(in the rows, 128 means zero)
Known rows, with every step that occurs:
v-m: [118 162 131 117 113 125 156 139 117 115 130 112 148 119 152 127 109 131
 106 134 144  86 120 119 110 112 141 127 117]
f-r-b: [131  47 118  63 121 193 113  99 110 139 102 154 138 131 143 162 161 133
 119 112  64 154 103  98 105 101 140  95 145]
f-r-j: [134  96  99 119 122 187 140 106 104 117 155 157 143 143 176 145 149  97
 133 104  95 139 141 101 115 117 126 129 142]
m-r-b: [ 85  52 121  40  94 173  89  90 116 185 107 119 122 147 170 161 141 150
 130 104  89 136 118  88  73 122 146 114 165]
d-p-w-m: [124 140 162 126 164 184 220 131 123 113 115 126 134 102 164 140  77 137
 153 115 130 171 117 115 111 175 106  92 126]
p-w-j-v-m-r: [ 82 184 123 116  14 182 116 130  85 163 129 103 131 146 173 157 106 111
 127  94 145 100 115 101 106 110 149 112 153]
v-j-t-m-r-b: [ 66  71 176  18  97 167  82  90 115 182 134 120 107 119 142 174 123 154
 109 121  94 143 151  66  61 127 130 115 171]
f-r-j-w: [135 128 110 127 101 197  79  90 112  38 139 141 183 139 139 149 140  93
 105 116  94 136 151 104 105 122 144 138 107]
j-w-m-r: [ 69 133 151 111 119 168 139 117 117 114 124 102 134 127 167 149 133 151
 119 105 139 109 137 126  82  96 196 128 144]
t-j: [136 135 123 127 106 152 194 166 133 142 185 126  96 139  57 135 118 106
 152 151 130 133 152 117 129 125 108 107 132]
j-v-m-w: [135 187 122 131  71 140  46 115 115 123 112 110 159 143 111 143 116  73
  48 116 140  73 103 135 115 126 141 130 119]
w-m-r-f: [ 91  95 130  87 145 171 156 138 123 121 162  66 138 140 182 152 150 152
 125  48 105  94 133  68  46 127 180 129 171]
p-w: [126 152 127 125  92 191 115 131 126 108 104 129 150 130 136 128 104 110
 156 122 125 156 140 120 132 149  75 119 147]
f-r-j-v: [137 154 128 143  91 163 124  92  84 142 162 159 159 125 125 158 158  78
 119  98 100 142 104 108 146 148 134 122 128]
v-j-t-m-r: [ 59 128 184  96  84 144  80 129 128 161 161 108 101 128 148 153 120 148
 122 125 137 122 173  87  98 101 142 133 160]
r-j: [125 117 105 105 135 146 143  97 112 134 160 138 135 136 161 138 118 101
 133 116 117 133 150 105  97 164 106 145 137]
m-v-j-t: [141 135 171 127 133  98  99 104 113  80 157 138 130 115  53 155  87 139
  77 115 113  97 174  84 150 145 103 151 148]
m-v-j-w: [147 154 165 133 132 137  58 112 114  29 118 105 136 140  57 134 104 127
  69 131 122 105 145  98 122 145 146 164 112]
r-j-v-m-w: [133 182 112 118  75 150  54 100 106 125 129 116 164 147 127 149 110  59
  50 110 133  74 114 124 100 143 132 140 122]
p-w-m-v-j-t: [131 152 185 116 150 130 148 106 106  74 148 140 135  98  64 159  74 141
  87 109 119 109 177  90 142 154  91 140 164]
j-t: [124 132 141 129 109 112 108  97 130  96 155 152 171  99  99 154 106 130
 107 122 114 119 170 114 144 131 102 125 133]
w-j-t-m: [104 153 165 100 130 126 118 122 122 137 181 144 134 119 124 151 106 122
 121 143 146 153 175 102 111 129 118  95 141]
w-j-t-m-r-f: [ 86 104 133  77 100 171  85 135 125 126 190  77 140 159 170 162 135 134
 121  60 107 114 167  43  46 130 157 114 173]
w-p: [141 108 124 147  86 154 164 127  97 148 133 101 159 148 134 139 125 147
 154 114  96 154 128 124 135 115 154  82 141]
w-j-v-m: [128 207 132 127  72 125 167 125  77 140 145 123 141 112 122 151 102  99
  89 120 149  94  97 117 122 136 148 108 113]
v-m-r-j-w-p: [112 127 113 127  42 197 126  95  79  98 146  83 204 163 168 154 109 131
 131 104  91 127 151  94  87 115 178 100 132]
p-w-j-t-m: [103 167 163  99 112 159 112 122 122 124 167 145 140 119 126 151  94 113
 135 140 144 168 181 100 112 139  91  92 151]
v-j-w-m: [112 165 186 108 164 146 198 116 105  63 118 117 115  69  89 147 105 145
  76 133 138 116 142 128  88 136 163 138 116]
v-m-w-p-d: [139  75 108 130  67 169 106 124  95 119 122 103 161 155 142 158 100  93
 125 100 121 118 148 126 175 132 153  86 169]

Rows:
[108 163 155 110 166 178 221 130 112 116 115 131 135  91 145 136 108 135
 145 116 141 147 134 137 109 142 116 107 155]  p-w-m
[ 97 150 183 109 147 118  97 120 141 129 177 137 153 114 120 141 122 134
 127 147 138 148 171 107 121 129 115 109 135]  j-t-m
[ 93 149 113 105  72 179  75  88 108  69 143 106 183 148 171 148 115 107
 102 114 125 100 160  92  69 131 156 153 117]  v-m-r-j-w
[134  59 121 138  92 158 151 124  93 132 139 117 150 139 137 153 114 117
 168 100 113 155 149 121 194 146 146  82 172]  w-p-d
[126 208 145 134  75 134 186 149  97 143 178 114 143 114  75 143 111  98
 109 139 143  92 109 110 133 131 130 110 111]  t-j-v-m
[147 150 105 133  47 175 105 101  78 148 139  94 188 165 136 157 109  88
  93  99  98 111 118 118 110 131 154  93 137]  r-j-v-m-w-p
[ 85 105 132  44  59 178 133 108  96 194 145 111 126 138 126 172 128 126
 121 114  98 114 107  77  75 124 145 100 154]  t-j-v-m-r-b
[142 129 142 133 229 160 138 108 101  55 156 134 173 174 133 137 140 129
 107  97 117 108 125 106 124 126 187 128 144]  f-r-j-w-m-v
[ 91 111 154  81 123 180 136 129 117  74 150  57 129 122 144 158 136 151
  90  57 100  87 146  56  31 134 182 148 157]  v-j-w-m-r-f
[142 153  85 106  73 154 102 131 103 126 113 121 105 159 140 149  89  80
  62 117 150  89 132 128  88 114 142 110 136]  v-m-w-j
[143  56 107 137  75 173  92 119 102 126 121 110 153 160 129 157 111  92
 135  96 114 140 151 132 185 140 147  85 175]  m-w-p-d
[116 149 169 111 109 163 107 125 130 122 169 141 141 128 143 153  70 116
 142 137 136 187 170  82 114 165  84  77 128]  d-p-w-j-t-m
[ 67 119 146 106 132 154 180 131 114 165 133 109 102 128 185 145 137 161
 140 100 143 108 128 126  91  94 187 121 165]  w-m-r
[ 76 137 125 112  67 151 115 139 116 154 131  92 126 152 196 138 122 144
 126 111 144  79 127 105  93  82 172 131 144]  v-m-r
[133 164 188 122 151 139  50 122 121  42 132 100 132 146  64 129 110 129
  76 143 133 119 148  92 112 144 151 154 113]  t-m-v-j-w
[136 148 153 128 226 151 159 134 111  99 135 122 149 166 128 125 112 139
 141  98 138 120 119 116 140 147 139 118 169]  p-w-m-v
[130 133 167 126 222 115  73 144 131 130 168 110 138 201 126 110 138 136
 140 128 143 126 123 101 136 133 155 120 148]  t-m-v
[118 140 142 108 132 151  22 133 150 139 126 113 129 164 130 128 132  91
  86 138 146 124 138 134  93 117 136 123 133]  t-m-w
[154 133 104 128  71 194 149 134 109 121 114 132 107 148 156 149  53  99
 150 112 128 184 130  97 115 176  81  84 125]  d-p-w-j
[147 126 131 146  89 199 108 131 139 103 104 119 149 143 158 132  66 115
 168 119 112 187 120  93 134 188  63 103 111]  d-p-w
[121 121 133 107 112 176  14 104 140 113 154 143 161 155 137 154 133  74
  78 121 117 123 169 108 101 109 120 118 144]  f-r-j-t-m-w
[128 139 174 128 210 104  58 124 134 110 184 127 165 183 107 126 126 139
 126 124 134 120 150  91 148 136 139 119 153]  j-t-m-v
[131 151 116 115  65 160 129 100 106  93 142 161 154 108 106 167  71 104
 118 112 122 144 185 107 134 147  71 102 155]  p-w-j-t
[126  68 136 124  83 164  71 112 108 122 149 118 171 149 122 168 105  94
 133 105 117 149 177 117 183 141 139  75 178]  j-t-m-w-p-d
[140  55 110 138  72 207 120 101  81  71 141 129 188 146 144 167 126  95
 154  94  90 162 163 106 184 138 160  85 158]  f-r-j-w-p-d
[112 161 163 118 178 149 186 109 117  67 124 124 156  90 120 141 123 141
  99 129 139 124 134 140  95 129 173 120 115]  j-w-m
[115 138 138  94 122 152  16  98 143 124 159 132 157 152 128 150 115  77
  76 129 131 120 176 115  89 137 108 129 144]  r-j-t-m-w
[ 74 137 147 110 108 179 173 137 119 123 154 103 118 134 133 152 130 143
 132 116 140 111 150 119  84  93 187 114 147]  t-j-w-m-r
[146 107 108 145  67 210 124  96  82  75 141 113 202 157 143 155 135 119
 134 106  69 160 147 105 116 112 168  90 125]  f-r-j-w-p
[152 158 115 146  30 176 132 136  87 153 150  87 166 164  83 155 110  92
 103 116 104 111 119 126 125 111 154  73 135]  t-j-v-m-w-p
[125 183 131 130  86 155 152 110  80 127 159 136 170 119 148 151 131  91
  99 110 119  96 100  99 126 126 143 122 117]  f-r-j-v-m
[133 138 118 119  89 121 137  98 107 108 157 162 139 107 101 168  87 115
 100 114 124 126 179 110 132 132 108 107 141]  w-j-t
[ 77 168 138 125  48 144 109 127 100 167 140  95 139 141 167 148 129 128
 116 103 142  81 104 104 113 100 174 128 138]  j-v-m-r
[146 155 119 148  43 165  99 116  87 146 122  88 182 159 119 152 114 102
  89 105 103 109 108 130 125 112 166  84 134]  j-v-m-w-p
[151 130 158 144 224 156 157 135 118 101 136 117 148 175 141 128  88 144
 147  97 129 141 107  98 140 172 131 106 145]  d-p-w-m-v
[151 107 105 143  68 171  89 120 107 143 111  95 159 173 124 145 121 115
 111 109  95 133 130 137 122 109 155  87 146]  m-w-p
[131 141 196 111 181 113 105 149 118 124 151 103  76 153  81 123 108 141
 100 135 141 117 135  85 124 143 133 150 147]  t-m-v-j
[101  85 111  97 102 168  87 138 132 119 157  66 145 163 172 146 150 139
 128  53  94  96 136  60  60 127 162 137 165]  m-r-f
